What can hang from each mark:
zatim: zovon
zusoze: zovon
zovon: gemed gosam puno zatim
mozoka: zatim
gemed: nefa zovon
gosam: zovon
nefa: gemed
puno: zovon

Known rows, with every way that one mark hangs from another:
[mozoka [zatim [zovon [gemed nefa] gosam puno]]]: [ 1.316 -3.071  0.001 -1.834 -1.939 -1.677 -0.887  0.060  1.289 -1.933
  1.269 -0.229 -0.435  0.738  0.631  2.583]
[mozoka zatim]: [ 1.421 -5.797 -1.499  0.502 -0.768 -2.301 -2.912 -0.980 -0.023  1.165
  2.009 -2.245  2.359 -2.310  1.064  5.237]
[gosam zovon]: [ 0.957 -2.554 -1.393  4.027  1.188 -3.507 -2.022 -1.227 -0.791  1.108
  0.922 -1.042  0.412 -3.023  0.557  2.791]
[puno [zovon gemed zatim]]: [ 0.789 -4.253 -1.382  1.621 -0.827 -4.175 -0.012  1.067  2.413 -0.203
  2.836  1.522  0.750 -0.642 -1.788  1.875]
[gosam [zovon [gemed nefa] puno zatim]]: [-2.182 -3.251 -0.167 -0.538 -0.819 -4.634  0.135  2.661  3.003 -3.211
 -1.022  2.433  0.019  0.941 -3.272 -1.126]
[mozoka [zatim [zovon gemed]]]: [ 2.761 -4.121 -0.790 -1.179 -0.823 -1.901 -2.152 -1.568 -0.013  0.497
  3.007 -1.341  1.427 -0.483  2.314  4.176]
[zovon gemed gosam puno]: [ 0.395 -1.071 -0.565  0.962 -1.734 -3.924  0.829  3.055  1.233 -0.106
 -1.089  0.900 -1.444  0.641  1.342 -0.154]
[zovon gosam puno]: [ 0.377 -1.721 -1.499  2.352 -1.625 -2.113  0.032  2.136  0.891  0.873
 -0.462 -1.035 -0.685 -1.117  1.117  0.739]
[zusoze [zovon puno]]: [ 3.404 -0.655 -2.250  2.688 -1.107 -2.476 -0.286  2.519  0.087 -0.303
  1.910 -2.345  0.318 -1.849  1.520  1.793]
[gemed nefa zovon]: [-2.723  0.798 -1.288  2.067 -0.446  0.426 -1.794 -2.574  1.160  0.884
  1.147  1.509  0.693 -2.568 -0.492  3.935]
[nefa gemed]: [ 2.194 -1.808 -2.975  0.440  0.629 -0.782 -2.313 -2.558 -3.535  2.980
  2.003 -2.124  2.590 -2.902  2.305  1.845]
[zusoze [zovon gosam zatim]]: [ 1.374 -1.591 -2.049  2.341  0.378 -2.348  0.334  1.561  0.259  0.793
  2.282 -4.192  0.100 -1.206 -0.845  2.115]
[zatim zovon]: [ 2.694 -1.071 -2.217  1.208  0.220  0.694 -2.122 -2.178 -0.047  2.502
  3.555 -2.084  1.237 -2.142  2.690  2.741]
[nefa [gemed [zovon gosam]]]: [ 1.001  0.516 -2.273  2.273  0.209 -0.670 -0.509 -3.633 -4.229  3.556
  1.248 -1.048  0.859 -2.275  2.927  2.206]
[zusoze [zovon [gemed nefa] gosam puno zatim]]: [-0.257 -0.543 -0.789 -0.504 -1.269 -3.332  1.607  4.318  2.562 -3.105
  0.279 -0.643 -1.184  1.274 -2.408 -0.411]
[zatim [zovon gemed puno]]: [ 2.667 -0.675 -1.355 -0.500 -1.568 -1.243 -0.393  0.809  1.183  0.313
  1.991  0.657  0.196  0.441  2.811  0.028]
[mozoka [zatim [zovon gosam]]]: [ 2.705 -3.967 -1.038  0.350 -0.755 -0.989 -1.951 -2.157 -0.564  1.144
  2.753 -3.035  0.651 -1.303  1.940  4.745]
[gemed [zovon gosam puno]]: [-0.681  0.449 -1.279  3.795 -2.093 -1.709  0.920  0.043  0.143  1.972
 -0.206  0.925 -0.798 -1.007  2.214  1.791]
[zatim [zovon [gemed nefa] gosam puno]]: [ 0.777  0.805 -0.444 -0.788 -1.219 -0.465  0.019  0.636  1.773 -1.255
  0.848  0.808 -1.700  0.727  0.662 -0.032]

Rows:
[-1.130 -2.732 -0.536  1.295 -0.585 -3.432  0.409  0.956  2.992 -1.810
  1.576  1.674 -1.068 -0.420 -3.907  1.771] => [puno [zovon [gemed nefa] gosam zatim]]
[ 2.022 -1.568 -0.809  4.230 -0.434 -4.233 -0.005 -0.032  0.432  0.233
  1.960  0.981 -1.769 -1.906  0.133  3.140] => [puno [zovon gemed gosam]]
[ 2.283  0.104 -0.802  0.178 -1.419 -1.443  0.462  0.790  0.829  0.282
  1.194  0.007 -1.413  0.751  2.680 -0.080] => [zatim [zovon gemed gosam puno]]
[ 0.682  0.944 -0.589 -0.118  0.377 -0.110 -1.185 -1.555  0.815  0.225
  1.790 -0.351 -1.223 -0.412  0.824  1.814] => [zatim [zovon [gemed nefa] gosam]]
[-0.698 -3.907 -0.574  0.540 -0.894 -5.543  0.627  2.917  2.074 -1.506
 -0.635  1.649  0.304  1.015 -1.469 -1.138] => [gosam [zovon gemed puno zatim]]
[-1.743  0.008 -0.210  0.489  0.574 -2.263 -1.138  0.103  1.220 -0.273
 -0.246  0.497 -1.245 -0.990 -0.923  2.347] => [zovon [gemed nefa] gosam]
[-1.811 -3.322 -0.705 -1.200 -2.124 -4.087  1.880  4.500  3.297 -0.554
 -0.968  0.749 -0.247  2.390 -1.385 -1.842] => [zovon gemed gosam puno zatim]
[ 1.091  0.010 -0.945 -1.481 -1.468 -0.286 -0.858  0.568  2.258 -1.333
  1.589  1.429 -0.080  0.362  1.107  0.045] => [zatim [zovon [gemed nefa] puno]]
[-1.381 -1.177 -0.640 -1.230 -1.875 -2.492 -0.872  2.760  3.023 -2.241
 -0.485  2.690  0.116  0.134 -0.718  0.120] => [zovon [gemed nefa] puno]
[ 2.484 -3.687 -0.314 -1.009 -2.067 -2.401 -0.564  0.192  0.432 -0.732
  1.524 -0.885 -0.150  0.771  2.145  2.529] => [mozoka [zatim [zovon gemed gosam puno]]]
[-3.612 -2.505 -0.230 -2.528 -1.991 -2.849  1.323  4.296  4.516 -2.635
 -1.498  1.728 -0.614  2.343 -3.686 -1.777] => [zovon [gemed nefa] gosam puno zatim]
[-0.241 -0.867 -2.344  0.774 -0.160 -0.830  0.198 -2.816 -3.107  3.360
  1.333 -1.091  1.670 -1.099  1.292  1.050] => [nefa [gemed [zovon gosam zatim]]]
[ 1.055  0.156 -1.045 -0.892  0.274  0.156 -1.942 -1.630  1.168  0.149
  2.614  0.311  0.350 -0.829  1.018  2.071] => [zatim [zovon [gemed nefa]]]
[-0.319 -1.065 -2.277  0.294 -1.537 -1.154  1.093 -0.995 -2.372  2.130
  0.481 -0.054  1.321 -0.108  1.276 -0.435] => [nefa [gemed [zovon gosam puno zatim]]]
[-0.167 -0.383 -0.970  0.121  0.487 -2.902  0.423  2.034  1.566 -1.541
  1.374 -1.898 -0.781  0.096 -2.454  1.430] => [zusoze [zovon [gemed nefa] gosam zatim]]
[ 2.164  0.326 -0.949  0.936  0.343 -0.993 -0.640 -1.349 -0.171  1.809
  2.225 -1.174 -0.960 -0.452  2.665  1.784] => [zatim [zovon gemed gosam]]
[ 2.517 -3.475 -0.394 -0.537 -0.725 -2.176 -1.473 -1.574 -0.270  0.490
  2.414 -1.859  0.186 -0.283  2.150  4.049] => [mozoka [zatim [zovon gemed gosam]]]
[ 1.575  0.400 -1.146  0.618 -0.966 -3.021 -0.170  3.166  1.446 -2.675
  1.005  0.086 -0.496 -0.395 -0.209  1.118] => [zusoze [zovon [gemed nefa] puno]]
[-2.284 -1.414 -1.448  1.981 -2.422 -1.775  1.752  1.192  1.794  1.652
 -0.055  0.820  0.083  0.484  0.084  0.411] => [gemed [zovon gosam puno zatim]]
[-0.718 -3.735 -0.726  1.152  0.765 -5.139 -0.527  0.672  1.011 -0.053
  0.499  0.515  0.766 -0.260 -1.317  0.653] => [gosam [zovon gemed zatim]]
[-0.002 -1.598 -2.593 -0.260 -1.586 -0.977  0.351 -1.117 -1.960  2.137
  1.095  0.447  2.541 -0.403  1.486 -0.280] => [nefa [gemed [zovon puno zatim]]]
[ 2.912 -4.735 -1.281 -0.649 -2.198 -1.153 -1.744 -0.472  0.466 -0.074
  2.572 -1.614  1.568 -0.591  2.047  3.215] => [mozoka [zatim [zovon puno]]]
